Known rows, with every way that one mark hangs from another:
{k76 {k834 k923}}: [ 0.18  0.35 -0.03  0.06 -0.65  1.13  0.21 -0.53  0.74 -0.81  0.75 -0.27
 -0.20 -0.11 -0.19 -0.30 -0.48 -2.03  0.65  0.17 -0.09  0.12  0.30  0.20]
{k619 k423 {k445 k708}}: [-0.36  0.30  0.56  0.19 -1.94  0.92 -0.77 -0.28  0.70 -0.35  1.14  0.29
  0.38  0.55 -0.06  0.38  0.32  1.42 -0.32 -0.02 -0.60 -0.59  0.43  0.63]
{k344 k923}: [ 0.48  0.56  0.18  0.17  0.24 -0.38  0.36  0.60  0.41  0.41  0.33  0.06
 -0.21  0.06  0.34 -0.67  0.22 -0.36  0.23 -0.14  0.36 -0.22  1.00  0.67]
{k76 {k834 {k923 {k423 k344 {k619 {k445 k708}}}}}}: [-0.36  1.14  0.00  0.84 -1.67  2.07  0.09 -0.74  1.04 -1.20  1.78 -0.01
  0.13  0.51 -0.67 -0.44 -0.23 -3.42  0.55  0.48 -0.75 -0.08  0.40  0.26]
{k445 {k423 k619 k923} k708}: [ 0.10  0.70  0.12  1.12 -1.89  0.02  0.35 -0.37  0.75  0.15  1.95  0.42
  0.66  1.36 -0.68 -1.63  0.42 -2.78 -0.25  0.79  0.94  0.15 -1.89  0.33]
{k709 {k76 {k834 {k923 {k423 k619}}}}}: [-0.22  0.06 -0.02  0.26 -1.84  1.62  0.48 -0.80  0.82 -1.32  0.65 -0.14
 -0.21  0.29 -0.26  0.50 -0.39 -3.34  0.75  0.36 -0.36  0.19  0.49  0.63]
{k76 {k834 {k923 {k423 k344 {k619 k445}}}}}: [-0.36  1.17  0.00  0.58 -1.18  1.84  0.15 -0.69  0.94 -1.22  1.46 -0.16
  0.00  0.19 -0.64  0.07 -0.27 -2.78  0.73  0.34 -0.92 -0.17  0.68  0.22]
{k344 k423}: [ 0.17  0.69  0.36 -0.20  0.90 -1.10 -0.04 -0.49  0.02  0.07  0.48  0.28
  0.12  0.01  0.04 -0.12  0.07 -1.01  0.00 -0.25  0.08 -0.20 -0.47  0.55]
{k502 k708}: [-0.11 -0.09  0.07  0.67 -0.92 -0.37 -0.17 -0.61 -0.24 -0.21  0.43  0.18
  0.43  0.19  0.02 -0.89 -0.01 -0.45  0.08 -0.46 -0.03  0.07 -0.41  0.41]
{k923 {k423 k619}}: [-0.63  0.81 -0.16  0.29 -1.05  0.28 -0.08 -0.90  0.25 -0.44  0.37  0.28
  0.10  0.32 -0.33  0.06  0.34 -0.51 -0.15  0.28 -0.22 -0.27  0.17 -0.15]
{k923 {k423 k344 {k619 k445}}}: [-0.82  1.24  0.00  0.83 -0.68  0.95 -0.02 -0.27  0.29 -0.62  1.05  0.14
  0.30  0.48 -0.70  0.49  0.29 -1.35  0.11  0.28 -1.18 -0.38  0.52 -0.01]
{k709 {k76 {k834 k923}}}: [ 0.11 -0.35  0.08  0.10 -1.27  1.43  0.50 -0.30  0.67 -1.08  0.45 -0.31
 -0.26  0.08 -0.07  0.49 -0.58 -3.04  0.82  0.18 -0.21  0.31  0.45  0.70]
{k834 k76}: [ 0.13 -0.69  0.04  0.18 -0.71  1.33  0.08 -0.71  0.01 -0.41  0.04  0.17
 -0.30 -0.19 -0.16  0.09  0.23 -1.91  0.18  0.19 -0.03  0.06 -0.69  0.14]
{k619 {k423 {k344 k923}} {k445 k708}}: [-0.18  1.02  0.65  0.91 -1.19  0.95 -0.31  0.77  0.82 -0.09  1.87  0.12
  0.45  0.78 -0.27  0.04  0.28 -0.68 -0.03 -0.04 -0.91 -0.60  1.33  1.03]
{k502 {k445 {k619 {k423 k344 k923}}} k708}: [-0.18  1.09  0.24  1.13 -1.52  0.74  0.21 -1.11  0.15 -0.65  2.27  0.63
  0.70  0.57 -0.85 -0.60 -0.37 -4.70  0.87 -0.27 -0.38 -0.01  0.01  0.78]
{k344 {k423 k619 k923}}: [ 0.40  0.84  0.27 -0.16  0.04 -0.96  0.29 -0.78  0.43  0.02  1.05  0.39
  0.22  0.60 -0.31 -0.39  0.34 -3.00  0.30  0.11  0.14 -0.03 -0.95  0.57]
{k502 {k445 k619}}: [-0.10  0.76 -0.05  0.19 -0.05  1.02  0.38 -0.81  0.16 -0.37  1.05  0.71
  0.00  0.07 -0.52 -0.08 -0.33 -2.82  0.72  0.15  0.01  0.02 -0.03  0.13]
{k423 k923}: [ 0.47  0.17  0.09 -0.08 -0.79 -0.03  0.15  0.05  0.35 -0.02  0.48 -0.14
  0.08  0.25 -0.07 -0.22 -0.01 -1.59  0.29  0.15  0.30  0.06 -0.10  0.07]
{k423 {k344 k923} k619}: [ 0.04  0.88 -0.08  1.00  0.70  0.22  0.85  0.90  0.31  0.28  1.12  0.06
  0.13  0.77 -0.61 -0.57  0.32 -3.57  0.46  0.28 -0.62  0.13  0.64  0.44]
{k502 {k445 k423} k708}: [-0.20  1.04  0.32  1.33 -1.15  0.09  0.17 -1.02 -0.24 -0.34  2.05  0.52
  0.84  0.03 -0.52 -0.81 -0.15 -2.17  0.44 -0.47  0.37 -0.28 -1.11  0.89]
{k834 k76 {k923 {k423 k344 {k619 k445}}}}: [-0.26  0.57  0.17  1.00 -1.68  3.07  0.23 -1.42  0.84 -1.22  1.30  0.30
  0.09  0.20 -1.01 -0.03  0.38 -3.91  0.65  0.56 -1.26 -0.21  0.43  0.32]
{k619 {k423 k344} {k445 k708}}: [-0.46  0.64  0.53  0.79 -1.33  1.18 -0.54  0.36  0.56 -0.35  1.65  0.08
  0.59  0.75 -0.49  0.49  0.14 -0.48 -0.20  0.05 -1.14 -0.46  0.67  0.60]
{k502 {k445 k708}}: [-0.02  0.63  0.09  0.58 -0.94  1.23  0.08 -0.48  0.03 -0.21  1.52  0.60
  0.37  0.21 -0.37 -0.42 -0.19 -3.15  0.27  0.07  0.30 -0.07 -0.41  0.31]

Rows:
[-0.08  1.27  0.20  0.36 -0.80  0.24  0.15 -0.12  0.77 -0.09  0.80  0.34
 -0.12  0.29  0.12 -0.33  0.57  0.10  0.19  0.03 -0.17 -0.63  1.25  0.69] | {k344 {k923 {k423 {k619 k445}}}}
[-0.06  1.18  0.52  0.96  0.17  0.22  0.21  0.80  0.50  0.05  1.46 -0.03
  0.30  0.27 -0.31 -0.02  0.23  0.26  0.22  0.01 -0.51 -0.54  0.24  0.80] | {k619 {k445 {k423 {k344 k923}}}}
[ 0.00  0.98  0.48  1.23 -1.28  0.75  0.01  0.47  0.67 -0.14  2.14  0.10
  0.68  0.89 -0.59 -0.59  0.17 -1.59  0.02  0.39 -0.20 -0.25 -0.78  0.55] | {k619 {k445 {k423 k344 k923} k708}}
[-0.19  1.21  0.12  1.10 -0.91  0.93  0.39 -0.88  0.41 -0.19  2.17  0.96
  0.45  0.68 -0.79 -1.13 -0.19 -3.48  0.28  0.48  0.70  0.02 -1.16  0.38] | {k502 {k445 k423 k619 k708}}
[-0.11  0.88  0.24  0.74 -1.89  0.61  0.05 -1.52  0.24 -0.65  1.94  0.77
  0.57  0.43 -0.58 -0.67 -0.28 -3.52  0.79 -0.31 -0.06 -0.09 -0.12  0.79] | {k502 {k445 {k619 {k423 k923}}} k708}
[-0.13  0.05  0.08  0.20 -1.74  1.47  0.34 -0.62  0.73 -1.30  0.56 -0.28
 -0.23  0.04 -0.08  0.59 -0.56 -2.98  0.70  0.21 -0.23  0.12  0.72  0.65] | {k709 {k76 {k834 {k923 k423}}}}
[-0.30  1.08 -0.14  0.62 -0.98  1.52  0.31 -0.73  0.79 -1.08  1.29 -0.22
 -0.01  0.21 -0.67 -0.22 -0.35 -3.54  0.63  0.40 -0.61  0.04  0.58  0.10] | {k76 {k834 {k923 {k423 k344 k619}}}}
[ 0.04  0.72  0.08  0.71 -0.64  1.01  0.48  0.46  0.57 -0.29  1.57 -0.05
  0.39  0.95 -0.90  0.18  0.28 -3.58  0.69  0.45 -1.12  0.06 -0.11  0.16] | {k423 k344 {k619 k445} k923}
[-0.19  1.09 -0.04  0.58 -0.82  1.41  0.17 -0.52  0.69 -1.06  1.19 -0.36
 -0.03 -0.02 -0.50 -0.12 -0.52 -3.09  0.59  0.25 -0.50 -0.03  0.82  0.13] | {k76 {k834 {k923 {k423 k344}}}}
[ 0.31  0.92  0.45  0.03 -0.69 -0.33  0.02 -0.82  0.73 -0.14  1.57  0.61
  0.36  0.88 -0.29 -0.55  0.48 -2.67  0.27  0.18 -0.09 -0.19 -1.07  0.73] | {k344 {k423 {k619 {k445 k708}} k923}}
[-0.22  0.87 -0.13  0.25 -1.35  1.33  0.15 -1.11  0.90 -1.07  0.97 -0.09
 -0.13  0.08 -0.41 -0.29 -0.25 -2.38  0.54  0.35 -0.28 -0.05  0.43  0.12] | {k76 {k834 {k923 {k423 k619}}}}
[-0.29  0.12  0.13  0.46 -2.52  2.14  0.25 -0.86  1.08 -1.44  1.15  0.08
 -0.08  0.59 -0.27  0.31 -0.27 -3.27  0.68  0.44 -0.48  0.07  0.31  0.78] | {k709 {k76 {k834 {k923 {k423 {k619 {k445 k708}}}}}}}
[-0.35  1.02  0.02  1.72 -0.30  0.33  0.48  0.05  0.51  0.08  1.94  0.57
  0.56  1.40 -1.01 -1.79 -0.13 -3.56 -0.20  0.85  0.35  0.40 -1.26  0.12] | {k445 {k423 k344} k619 k708}
[-0.01  1.50  0.17  1.55 -1.21  1.12  0.67 -0.20  0.35 -0.11  2.99  0.50
  0.86  0.96 -1.20 -0.86 -0.02 -5.89  0.45  0.55  0.30  0.02 -1.25  0.51] | {k502 {k445 {k423 k344 k619 k923} k708}}
[ 0.03  1.15  0.08  1.66 -0.94  0.31  0.60  0.07  0.77  0.03  2.33  0.46
  0.63  1.59 -1.06 -1.98 -0.13 -4.79  0.02  0.97  0.60  0.45 -1.32  0.19] | {k445 {k423 k344 k923} k619 k708}
[-0.25  0.85  0.13  0.54 -1.33  1.33  0.03 -0.99  0.47 -0.38  1.78  0.91
  0.31  0.62 -0.62 -0.47 -0.23 -3.29  0.30  0.28  0.14 -0.07 -0.09  0.38] | {k502 {k445 {k619 k423} k708}}
[ 0.02  0.23  0.18  0.49 -1.78  2.37  0.02 -1.67  0.69 -1.05  0.59  0.26
 -0.10 -0.25 -0.48 -0.26  0.21 -2.63  0.39  0.36 -0.35 -0.20  0.42  0.26] | {k834 k76 {k923 k423}}
[-0.26  0.56  0.17  1.25 -2.18  3.27  0.15 -1.46  0.94 -1.20  1.61  0.47
  0.23  0.52 -1.05 -0.50  0.41 -4.54  0.48  0.69 -1.06 -0.12  0.18  0.34] | {k834 k76 {k923 {k423 k344 {k619 {k445 k708}}}}}
[ 0.14  0.59 -0.14  0.79 -0.33  0.48  0.71  0.47  0.32 -0.06  1.33 -0.13
  0.37  0.98 -0.96 -0.25  0.15 -4.85  0.55  0.54 -0.61  0.37 -0.29 -0.04] | {k423 k344 k619 k923}
[-0.30  0.26 -0.04  0.64 -1.45  1.74  0.64 -0.41  0.72 -1.30  0.99 -0.28
 -0.09  0.42 -0.54  0.57 -0.49 -4.57  0.85  0.41 -0.69  0.27  0.64  0.61] | {k709 {k76 {k834 {k923 {k423 k344 k619}}}}}
[ 0.09  0.70  0.51  0.74 -1.73  0.53 -0.19 -0.05  0.80 -0.14  1.74  0.27
  0.51  0.73 -0.24 -0.66  0.29 -0.07 -0.08  0.32  0.26 -0.36 -0.98  0.56] | {k619 {k445 {k423 k923} k708}}
[-0.02  1.21  0.06  0.39 -0.59 -0.13  0.30 -0.11  0.63  0.06  0.65  0.29
 -0.12  0.32  0.08 -0.62  0.48 -0.71  0.10  0.08  0.16 -0.42  1.15  0.56] | {k344 {k923 {k423 k619}}}
[-0.11  0.86 -0.03  0.19 -1.21  1.27  0.02 -0.93  0.79 -1.06  0.89 -0.22
 -0.15 -0.16 -0.22 -0.18 -0.40 -1.90  0.48  0.19 -0.15 -0.12  0.68  0.14] | {k76 {k834 {k923 k423}}}
